Each row comes from the steps of one path. Every step used is in the known rows, and no mark comes twice. Write the path behind each row, first mark first.
In the rows, zero is written as 128.
Known rows:
suzegud -> gugi: [ 97 115 100 123 164 169 137  67 118 150 118 115 105 119 114 123  69 101
 135 152 126 136 100 148 138 140 111  94 103 163]
bitureg -> gugi -> geve: [119 139 125 111 154 158 165 101  96 134  98 124 149 203 123 158  93 131
 129 131  72 129  81 121 150  74 105  82 138 166]
geve -> kosim -> suzegud: [ 91 133 106 148 132 173 110  85 111 140 137 111  96 150 103 151 168 137
 164 155 133 101 112 144 106 155 141  75 144 175]
zelif -> gugi -> geve -> kosim: [105 141 125 199 149 156  79 108 125 104 122 104 129 180 130 136 130 106
 147  98  85  90  76 147  79 115 202  90  87 153]
ranal -> geve: [ 96  73 120 137 162 174 157 102  92 113 118 130 137 125 114 125 105 166
 100 143  81 175  72 131  93  97 101  99 135 162]
zelif -> gugi -> suzegud -> kosim: [125 160 121 175 139 119 121 136 128 121  97 124 120 110  89 104 101 139
 176 123 101 167 117 110  97 132 154 153 136 144]
zelif -> gugi -> suzegud -> kosim -> bitureg: [152 136 114 174 157 122 103 154 158  88  85  90 102 121  93 123  90 126
 190 149 125 129 140 125  93 124 130 166 135 122]
zelif -> gugi -> suzegud: [129 141 103 187 145 111 120  97 104 130 115 110 131 143  97 117 105 133
 154 123 115 142 111 126 120 121 165 125 131 146]
zelif -> gugi -> kosim -> suzegud -> bitureg: [101 179 142 138 134 156 115 142 123  93 100 123 143 154  93 130 128 137
 101  81  81 139 189 114 106 203 188 134 151  93]
bitureg -> suzegud -> kosim -> gugi -> geve: [118 185 174 107 186 159 149  97 117  85  86 113 145 127 116 102 139 129
 131 130  87  94 103  98 162 117  89 138 139 156]
ranal -> geve -> gugi -> suzegud -> bitureg: [120 138  67 187 122 112 165 156 136 126 124 114 138 113  90 127 104 136
 159 128  84 189 156 140 166 108 107 140 166  67]
ranal -> geve -> gugi -> kosim -> suzegud: [126 169 117 171 151 159 157 144  72 135 106 134 112 140 104 153 148  88
 123 161  77 141 138 139 132 135 101 109 182 102]
gugi -> kosim -> bitureg: [104  91 152 124 156 170 145 117 142 100  82  85  91 183 110 144  86  90
 110 132 136 116 129 156  93 112 106  97 130 112]
ranal -> geve -> kosim -> gugi -> bitureg: [112 164 102 158 131 155  86 101 100 114 134  91 163  81  93  89 177 129
 110 138  82 136  98 127  90 116  98 106 113 129]
suzegud -> kosim -> bitureg -> gugi: [111 138 116  69 152 175 148 161 133  96  79 117  87 137  83 125  92 131
 162 150 103 121 117 113  93  92  62 118 132 148]
geve -> kosim -> gugi -> bitureg: [102 185 114 147 113 150  77  80 116 133 130  93 138 103  77  98 176 113
 130 115 121 110 107 137 102 117 126  99  93 129]
gugi -> bitureg -> suzegud -> kosim: [122 160 166  83 129 130 135 119 175 127 105 162 122 111  74  78 145 136
 121 115  74 144 161 101  96 132 109 123 174 115]
kosim -> suzegud -> bitureg -> gugi -> zelif: [ 87 162 127  83 129 227 159 127  96 108 126 145 131 150 113 154 148 187
 120 109 110 155 183 128 150 168 132  93 173 143]
geve -> gugi -> bitureg: [131 162 109 161  80 115 119 108 136 153 107 155 108 124  74 130 138 100
 148 106 101 139 128 148 124  69 136 113 132  72]
bitureg -> suzegud: [ 99 119 144 101 170 155 164  70 121 119 124 136 103 147  97 102 140 133
 117 130 104 112 122 119 123 119 121  81 153 167]
zelif -> gugi: [100 127 119 152 138 157 109  91 103 100 111 133 118 129 100 117 116 143
 125  96  99 131  89 119  76 116 179 112  96 152]
gugi -> kosim -> suzegud: [102 142 156 128 144 167 150  94  96 138 101 120 119 176 111 152 129 115
 110 144 117 137 134 132 119 155 122  91 170 142]
geve -> kosim -> gugi -> bitureg -> suzegud: [107 211 134 117 142 138  93  71 127 121 135  99 130 103  71  69 210 101
 124 129 109  73 151 117 116 141 117  88 133 135]
bitureg -> suzegud -> gugi -> geve -> kosim: [104 155 123 139 206 162 119  83 154 144 137  95 110 165 133 115 115  58
 152 170  98  57 133 152 156 164 127  61 132 171]
geve -> kosim -> gugi -> suzegud: [ 95 179  93 179 148 135 115  72  89 147 134  56 118 116  93 111 154 107
 181 151 155 115  96 145 148 131 107  94 114 167]
zelif -> gugi -> bitureg -> suzegud: [144 174 148 122 143 111  98 101 141 106 122 156 140 129  80  72 163 124
  98 103  63 105 167  95  88 133 175 119 150 114]
zelif -> gugi -> geve -> kosim -> suzegud: [127 163 116 199 151 154  66 107 111 110 125 110 138 185 135 163 153 123
 161 130  90  72 110 132 110 154 203 102 122 160]
kosim -> gugi: [ 92 145 119 124 147 171 134  52  73 110 101  98 131 105  96 115 125 144
 120 120 127 129  74 122 136 103  98 112  96 165]
bitureg -> suzegud -> gugi -> geve: [128 137 136 114 213 150 148  63 140 135 115 116 131 169 138 123  81  84
 122 169  91  84 135 136 184 145 110  95 146 161]

Which path is each row?
[122 109 115 146 174 161 138  67 130 144 102 105 139 173 144 147  50  96
 127 155 108 122  91 150 168 118 118 105 107 151]	suzegud -> gugi -> geve
[107 168 113 155 128 160 159 172 114 110 105 137 130 132  89 150 141 113
 114 122  60 160 183 130 144 160 108 130 182  59]	ranal -> geve -> gugi -> kosim -> suzegud -> bitureg
[146 133  81 117 163 121 156 122 120 132 105  87 104 181  94 139  86 124
 168 182 134 109 143 132 152  87  65 102 164 152]	kosim -> bitureg -> gugi -> suzegud
[111 167 108 183 133 156  70 134 153  85 124 106 159 175 123 155 149 149
 151  99  74  90 152 127 123 181 211 129 126 118]	zelif -> gugi -> geve -> kosim -> suzegud -> bitureg
[ 78  91 103 156 155 183 128 117 109 114 146 111 114 124 113 119 140 131
 128 141  86 147  69 149  69 118 115  71 116 172]	ranal -> geve -> kosim
[ 93 167 137 161 122 151 158 121 111 147  96 129  81 152  85 137 117  53
 136 109 117 136 117 160 122  97 129  83 130  98]	geve -> gugi -> kosim
[ 90 139 167  82 162 165 166 110 143 106 105 147  95 110  90  93 131 136
 140 127  91 136 125 110  99 130 104 105 160 163]	bitureg -> suzegud -> kosim
[123 124 132 175 154 146 108  95 113  97  97 124 152 177 136 143  95 134
 122 101  81 122  78 123 110  99 185 121 102 145]	zelif -> gugi -> geve
[128 108 141 136 192 155 118 110 177  82 116  77  96 212 130 138 140  92
 156 159 113  27 140 156 123 113 119  75 143 141]	gugi -> geve -> kosim -> bitureg -> suzegud
[139 188 164 109 132 119  99 137 166 100 105 165 131  93  69  61 156 127
 124  96  51 126 171  83  67 146 165 146 154 108]	zelif -> gugi -> bitureg -> suzegud -> kosim
[ 88 101 132 135 157 232 135  61 101 138 126 114  96 115 139 131  89 110
 118 136 152 150 113 173 132 153 135  76 110 165]	suzegud -> gugi -> zelif
[102 144 121  94 201 156 152  60 126 137 126 121 101 122 105  92  98  86
 124 165 108  94 145 130 151 161 103  85 139 172]	bitureg -> suzegud -> gugi
[ 96 133 153  99 198 217 151  65 111 127 139 129  89 116 134  98 122  96
 111 151 140 115 161 155 143 172 127  69 139 170]	bitureg -> suzegud -> gugi -> zelif
[151 171 115 137 141 113 144 128 129 126 124 163 129 108  81  90 170 103
 118 141  43 127 165 120 120  91 107 114 182  81]	ranal -> geve -> gugi -> bitureg -> suzegud
[129 179  84 145 130 147  69  80 142 181 139 113 123 115  97 131 145  85
 156 180 116  96 170 149 125 191 127  95 150 139]	geve -> kosim -> suzegud -> gugi -> bitureg
[ 90 190 158  79 172 174 151  90 103  90  98 122 113  80  81  80 151 133
 136 129 103 113 115  94 132 134  77 126 133 166]	bitureg -> suzegud -> kosim -> gugi
[ 93 160 114 130 151 169 134 116 108 140 121 105 122 201 116 147 122 101
 154 134  83 102  81 141 120  90 126  51 122 178]	bitureg -> gugi -> geve -> kosim
[ 79 151 174 121 138 241 135  96  79  89  98 119 110  74 120 107 139 158
 131 100 145 168  90 138 112 131 114 124  97 158]	suzegud -> kosim -> gugi -> zelif
[ 65 137 133  80 125 227 167 128 107 100 125 141 121 143 104 127 121 171
 107  75 107 182 152 143 122 132 135  79 136 132]	suzegud -> bitureg -> gugi -> zelif
[112 145  98 171 125 112 122 128 147 105 117 107 151 133  88 107  98 158
 145  87  97 167 158 118 130 145 179 147 133 103]	zelif -> gugi -> suzegud -> bitureg
[ 95 168 157  95 200 163 163  84 130 145 117 113  95 143  99  86  93  44
  97 158 104 101 167 139 142 183 103  71 154 148]	bitureg -> suzegud -> gugi -> kosim
[140 186 123 128 113 105 135 102 148 142 120 164 104 127  72 103 170  87
 143 122  86 103 174 128 139  91 130 106 167  81]	geve -> gugi -> bitureg -> suzegud
[ 80 175 144  88 152 169 176 122  80 144  99 120 110 179  90 120 108  90
 101 119  89 150 114 125 104 109 101  63 144 154]	bitureg -> gugi -> kosim
[ 84 132 139  95 143 224 165 103  67 124 123 142 105 151 117 133 130 146
 113 114 120 155 105 146 113 103 124  62 133 180]	bitureg -> gugi -> zelif
[ 66 178 113 105 128 235 128 142 107 114 147 124 107 146 106 146 181 157
 144 111 119 129 181 144 125 184 149  64 165 150]	geve -> kosim -> suzegud -> bitureg -> gugi -> zelif
[125  94 139  91 185 155 147  89 153  82 108 108  88 159 100 117 127 124
 131 156 124  70 153 128 119 113  99  95 154 142]	kosim -> bitureg -> suzegud
[ 98 112 102 150 125 123 159 105 156 132 117 102 136 148  89 127  89 165
 144 109 126 181 149 139 159 132 124 125 155 109]	gugi -> suzegud -> bitureg
[114 120 173  93 192 162 165 116 155  91  94  97  84 182 100 111 119  76
 104 145 123  74 177 137 109 139  98  85 165 119]	gugi -> kosim -> bitureg -> suzegud
[119 139 135 148 159 165 133  57  86 108  90  90 162 156 128 145 111 139
 118 122 113 115  59 130 171  87 107 120  94 151]	kosim -> gugi -> geve
[144 129 110 147 179 160 121  63 114 154 107 111 143 170 148 179  78 112
 143 188 108  98 122 140 197 163 110 117 148 161]	kosim -> suzegud -> gugi -> geve
[130 139 150  97 136 122 137  80 149 136 122 153 130 141  83  93 154 133
 103 123  83 120 160 113 117 113 121  97 172 120]	gugi -> bitureg -> suzegud
